Every row comes from one small tree of marks. Brackets hold a mark, then the marks that hang from it, in the order of their numbers. Every link used is in the known rows. Which tree was each row made from?
Known rows
[J_614 [J_345 [J_268 J_279] J_322]]: [-0.03 -0.17 -0.09  0.14  0.10  0.14  0.11  0.22  0.19 -0.07 -0.18  0.28
  0.06  0.02 -0.18  0.23  0.10 -0.05 -0.08  0.21 -0.12]
[J_268 J_279 [J_345 J_614]]: [-0.03  0.07  0.10 -0.06  0.10  0.05 -0.03  0.14  0.19  0.01 -0.15  0.15
  0.08  0.20 -0.29 -0.09  0.17 -0.03 -0.16  0.14  0.10]
[J_345 J_322 J_614 [J_902 J_89] J_973]: [-0.05  0.20  0.10  0.64  0.17  0.00  0.17 -0.04  0.33 -0.08  0.14  0.04
  0.03 -0.44 -0.12  0.05  0.04 -0.01 -0.02  0.23 -0.37]
[J_973 [J_345 J_322]]: [ 0.13 -0.13  0.01  0.07  0.11  0.04  0.08  0.18  0.16 -0.04 -0.02  0.03
  0.04 -0.24 -0.22  0.23  0.06 -0.13  0.06  0.04  0.14]
[J_614 [J_345 [J_268 J_279] J_322 J_902]]: [-0.06 -0.13  0.01  0.14  0.12  0.12  0.12  0.16  0.21 -0.03 -0.15  0.18
  0.06 -0.05 -0.16  0.10  0.05 -0.04 -0.06  0.27 -0.28]
[J_973 J_345]: [ 0.15 -0.05  0.07 -0.13  0.09  0.02  0.01  0.11  0.10 -0.02 -0.04 -0.06
  0.06 -0.13 -0.21  0.12  0.04 -0.08  0.01  0.01  0.16]
[J_268 J_345]: [ 0.04  0.03 -0.11 -0.15  0.09 -0.02 -0.05  0.20  0.11 -0.05 -0.15  0.06
  0.08  0.04 -0.15  0.01  0.02 -0.10 -0.09  0.03  0.16]
[J_973 [J_345 J_268 J_322 J_902]]: [ 0.02 -0.18  0.06  0.11  0.10  0.08  0.13  0.15  0.22 -0.01  0.05 -0.02
  0.09 -0.41 -0.25  0.09 -0.01 -0.18  0.06  0.20 -0.10]
[J_268 [J_345 J_614]]: [ 0.01  0.05 -0.02  0.01  0.08  0.02 -0.01  0.16  0.18 -0.05 -0.07  0.05
  0.09  0.04 -0.22  0.03  0.09 -0.07 -0.13  0.08  0.11]
[J_345 J_973]: [ 0.05  0.30  0.04  0.05  0.13  0.02 -0.01 -0.02  0.14 -0.17  0.04  0.03
  0.05 -0.15 -0.13  0.10  0.02 -0.04 -0.08  0.12  0.02]
[J_89 J_902]: [ 0.08  0.20  0.06 -0.06  0.15 -0.06 -0.06 -0.02  0.18 -0.02 -0.07  0.01
  0.03 -0.04 -0.02 -0.07  0.00 -0.02 -0.04 -0.11  0.00]
[J_279 [J_268 J_345]]: [-0.01  0.13 -0.10 -0.16  0.09  0.02 -0.05  0.23  0.16 -0.02 -0.22  0.16
  0.09  0.17 -0.26  0.03 -0.03  0.00 -0.11 -0.01  0.13]
[J_345 J_268 J_322 [J_902 J_89] J_973]: [-0.11  0.09 -0.08  0.49  0.15  0.04  0.19  0.09  0.30 -0.10  0.08  0.13
  0.07 -0.59 -0.09  0.01 -0.06 -0.11  0.02  0.28 -0.40]
[J_268 J_279 [J_345 J_322 J_614 J_902 J_973]]: [-0.10  0.13  0.15  0.15  0.14  0.04  0.08  0.09  0.31 -0.05 -0.02  0.11
  0.04 -0.10 -0.27 -0.07  0.17 -0.07 -0.11  0.34 -0.06]
[J_279 [J_268 [J_345 J_322 J_902 J_973]]]: [-0.06  0.20 -0.05  0.00  0.12  0.02  0.03  0.19  0.25 -0.07 -0.11  0.13
  0.05 -0.08 -0.25  0.04 -0.02 -0.03 -0.08  0.15 -0.01]
[J_614 [J_345 J_322]]: [ 0.07 -0.10 -0.13  0.15  0.11  0.06  0.07  0.18  0.14 -0.08 -0.16  0.16
  0.02  0.03 -0.08  0.32  0.06 -0.03 -0.05  0.07 -0.04]
[J_614 [J_345 J_268 J_322 J_902 J_973]]: [-0.06 -0.02 -0.07  0.23  0.10  0.09  0.16  0.12  0.24 -0.15 -0.01  0.09
  0.04 -0.27 -0.10  0.21  0.04 -0.05 -0.08  0.33 -0.25]
[J_279 [J_268 [J_345 J_322 J_614 J_902 J_973]]]: [-0.08  0.22  0.02  0.13  0.12  0.05  0.06  0.15  0.31 -0.06 -0.05  0.12
  0.07 -0.06 -0.31  0.06  0.03 -0.01 -0.11  0.18 -0.05]
[J_89 [J_902 J_345]]: [ 0.10  0.25  0.04  0.06  0.10 -0.07 -0.08  0.06  0.13 -0.01 -0.04 -0.02
  0.00 -0.04 -0.04  0.10  0.04 -0.04 -0.04  0.00  0.07]
[J_902 J_89 [J_345 J_268 J_614 J_973]]: [-0.01  0.21 -0.06  0.60  0.04  0.05  0.10  0.15  0.17 -0.08  0.10  0.12
  0.06 -0.30 -0.16  0.25  0.10  0.00 -0.08  0.29 -0.14]

Write each row's tree
[-0.01  0.20 -0.08  0.39  0.06  0.03  0.07  0.19  0.11 -0.04 -0.04  0.19
  0.04 -0.21 -0.13  0.16  0.09 -0.01 -0.04  0.29 -0.10]  [J_902 J_89 [J_345 [J_268 J_279] J_973]]
[ 0.06 -0.21 -0.04  0.10  0.08  0.11  0.13  0.22  0.21 -0.06  0.01  0.07
  0.09 -0.36 -0.27  0.21  0.04 -0.18  0.05  0.13  0.05]  [J_973 [J_345 J_268 J_322]]
[-0.14  0.16  0.15  0.54  0.14  0.14  0.18 -0.03  0.38 -0.16  0.25  0.07
  0.10 -0.48 -0.27  0.09  0.05 -0.13 -0.08  0.40 -0.35]  [J_345 J_268 J_322 J_614 J_902 J_973]
[ 0.03  0.12 -0.04  0.23  0.10  0.01  0.02  0.15  0.21 -0.04  0.00  0.09
  0.02 -0.21 -0.08  0.19  0.05 -0.12  0.00  0.11  0.00]  [J_89 [J_902 [J_345 J_268 J_322]]]
[-0.03  0.07  0.08  0.51  0.08  0.16  0.08  0.19  0.20 -0.05  0.05  0.23
  0.09 -0.11 -0.35  0.35  0.17 -0.13 -0.06  0.33 -0.04]  [J_902 [J_345 [J_268 J_279] J_322 J_614]]
[-0.11 -0.06  0.01  0.40  0.17  0.07  0.14  0.13  0.27  0.04 -0.09  0.25
  0.10 -0.30 -0.16 -0.13 -0.03 -0.09  0.04  0.20 -0.41]  [J_345 [J_268 J_279] J_322 [J_902 J_89]]
[-0.08  0.08 -0.03  0.11  0.15 -0.04  0.09  0.17  0.25 -0.01 -0.14  0.16
  0.02 -0.17 -0.12 -0.15  0.09 -0.05 -0.04  0.25 -0.10]  [J_268 J_279 [J_345 J_322 [J_902 J_89] J_973]]
[-0.04  0.00 -0.05  0.71  0.07  0.09  0.14  0.25  0.21  0.02 -0.02  0.30
  0.07 -0.21 -0.23  0.26  0.13 -0.05 -0.01  0.26 -0.18]  [J_902 J_89 [J_345 [J_268 J_279] J_322 J_614]]
[-0.03  0.12 -0.12  0.77  0.07  0.07  0.18  0.22  0.24 -0.09  0.11  0.19
  0.04 -0.42 -0.17  0.37  0.12 -0.06 -0.03  0.32 -0.17]  [J_902 J_89 [J_345 J_268 J_322 J_614 J_973]]
[-0.05  0.21  0.09  0.04  0.09 -0.01  0.02  0.04  0.23 -0.09  0.04 -0.08
  0.06 -0.13 -0.19 -0.06  0.07 -0.05 -0.15  0.24 -0.03]  [J_268 [J_345 J_614 J_902 J_973]]
[-0.05  0.00  0.05 -0.04  0.15  0.00  0.02  0.18  0.20  0.03 -0.18  0.16
  0.06  0.03 -0.21 -0.13  0.08 -0.11 -0.04  0.19 -0.02]  [J_268 J_279 [J_345 J_322 J_902]]
[-0.06  0.08  0.07  0.00  0.08  0.09  0.08  0.05  0.19 -0.09 -0.08  0.07
  0.05 -0.04 -0.13  0.02  0.06  0.03 -0.15  0.34 -0.25]  [J_614 [J_345 [J_268 J_279] J_902 J_973]]
[-0.04  0.03 -0.09  0.18  0.08  0.02  0.12  0.10  0.18 -0.07 -0.08  0.04
  0.04 -0.21 -0.01  0.05  0.00  0.06 -0.09  0.24 -0.33]  [J_614 [J_345 J_268 [J_902 J_89] J_973]]
[ 0.05 -0.12  0.12  0.09  0.05  0.13  0.08  0.11  0.21 -0.04  0.08 -0.02
  0.12 -0.22 -0.32  0.13  0.09 -0.10 -0.05  0.14  0.03]  [J_973 [J_345 J_268 J_614]]
[ 0.00 -0.17  0.16  0.27  0.09  0.13  0.17  0.10  0.28 -0.01  0.12 -0.04
  0.10 -0.40 -0.32  0.12  0.06 -0.15  0.01  0.23 -0.14]  [J_973 [J_345 J_268 J_322 J_614 J_902]]
[-0.02  0.07 -0.14 -0.02  0.11  0.05  0.01  0.28  0.21 -0.04 -0.20  0.22
  0.08  0.07 -0.27  0.13 -0.01 -0.05 -0.07  0.02  0.10]  [J_279 [J_268 [J_345 J_322]]]
[-0.01  0.24  0.04  0.39  0.09  0.04  0.07  0.06  0.29 -0.11  0.13  0.06
  0.01 -0.31 -0.12  0.23  0.13 -0.09 -0.06  0.23 -0.03]  [J_89 [J_902 [J_345 J_268 J_322 J_614 J_973]]]
[ 0.00 -0.21  0.07  0.40  0.09  0.08  0.21  0.14  0.29  0.03  0.08  0.00
  0.08 -0.47 -0.24  0.07  0.04 -0.10  0.05  0.19 -0.23]  [J_973 [J_345 J_268 J_322 J_614 [J_902 J_89]]]
[-0.07  0.10  0.05  0.14  0.12  0.07  0.08  0.15  0.29 -0.10 -0.05  0.21
  0.05 -0.04 -0.28  0.05  0.23 -0.08 -0.13  0.28  0.08]  [J_268 J_279 [J_345 J_322 J_614 J_973]]
[-0.06  0.04 -0.02  0.24  0.12  0.01  0.07  0.06  0.17  0.02 -0.05  0.07
  0.11 -0.28 -0.09 -0.18 -0.12 -0.04 -0.02  0.11 -0.38]  [J_345 J_268 [J_902 J_89]]
[-0.05  0.10 -0.05 -0.01  0.12  0.02  0.01  0.22  0.23  0.00 -0.18  0.15
  0.08  0.02 -0.26  0.01 -0.04 -0.04 -0.05  0.06 -0.02]  [J_279 [J_268 [J_345 J_322 J_902]]]
[ 0.00 -0.11  0.21  0.18  0.07  0.07  0.12  0.07  0.24  0.09  0.01 -0.01
  0.09 -0.26 -0.28 -0.12  0.07 -0.01 -0.01  0.19 -0.22]  [J_973 [J_345 [J_268 J_279] J_614 [J_902 J_89]]]
[-0.01  0.28  0.06  0.41  0.04  0.12  0.05  0.09  0.17 -0.15  0.17  0.06
  0.08 -0.19 -0.28  0.33  0.13 -0.08 -0.13  0.36  0.00]  [J_902 [J_345 J_268 J_614 J_973]]
[ 0.04  0.20 -0.08  0.72  0.09  0.00  0.12  0.16  0.19 -0.08  0.08  0.14
  0.00 -0.33 -0.12  0.39  0.13 -0.01 -0.02  0.23 -0.09]  [J_902 J_89 [J_345 J_322 J_614 J_973]]
[ 0.01 -0.19  0.14  0.22  0.08  0.18  0.16  0.16  0.28 -0.02  0.04  0.13
  0.09 -0.25 -0.38  0.16  0.16 -0.13 -0.01  0.21  0.01]  [J_973 [J_345 [J_268 J_279] J_322 J_614]]
[-0.03  0.04 -0.02  0.00  0.07  0.13  0.08  0.11  0.17 -0.13 -0.11  0.17
  0.05  0.02 -0.14  0.15  0.11  0.03 -0.15  0.27 -0.09]  [J_614 [J_345 [J_268 J_279] J_973]]
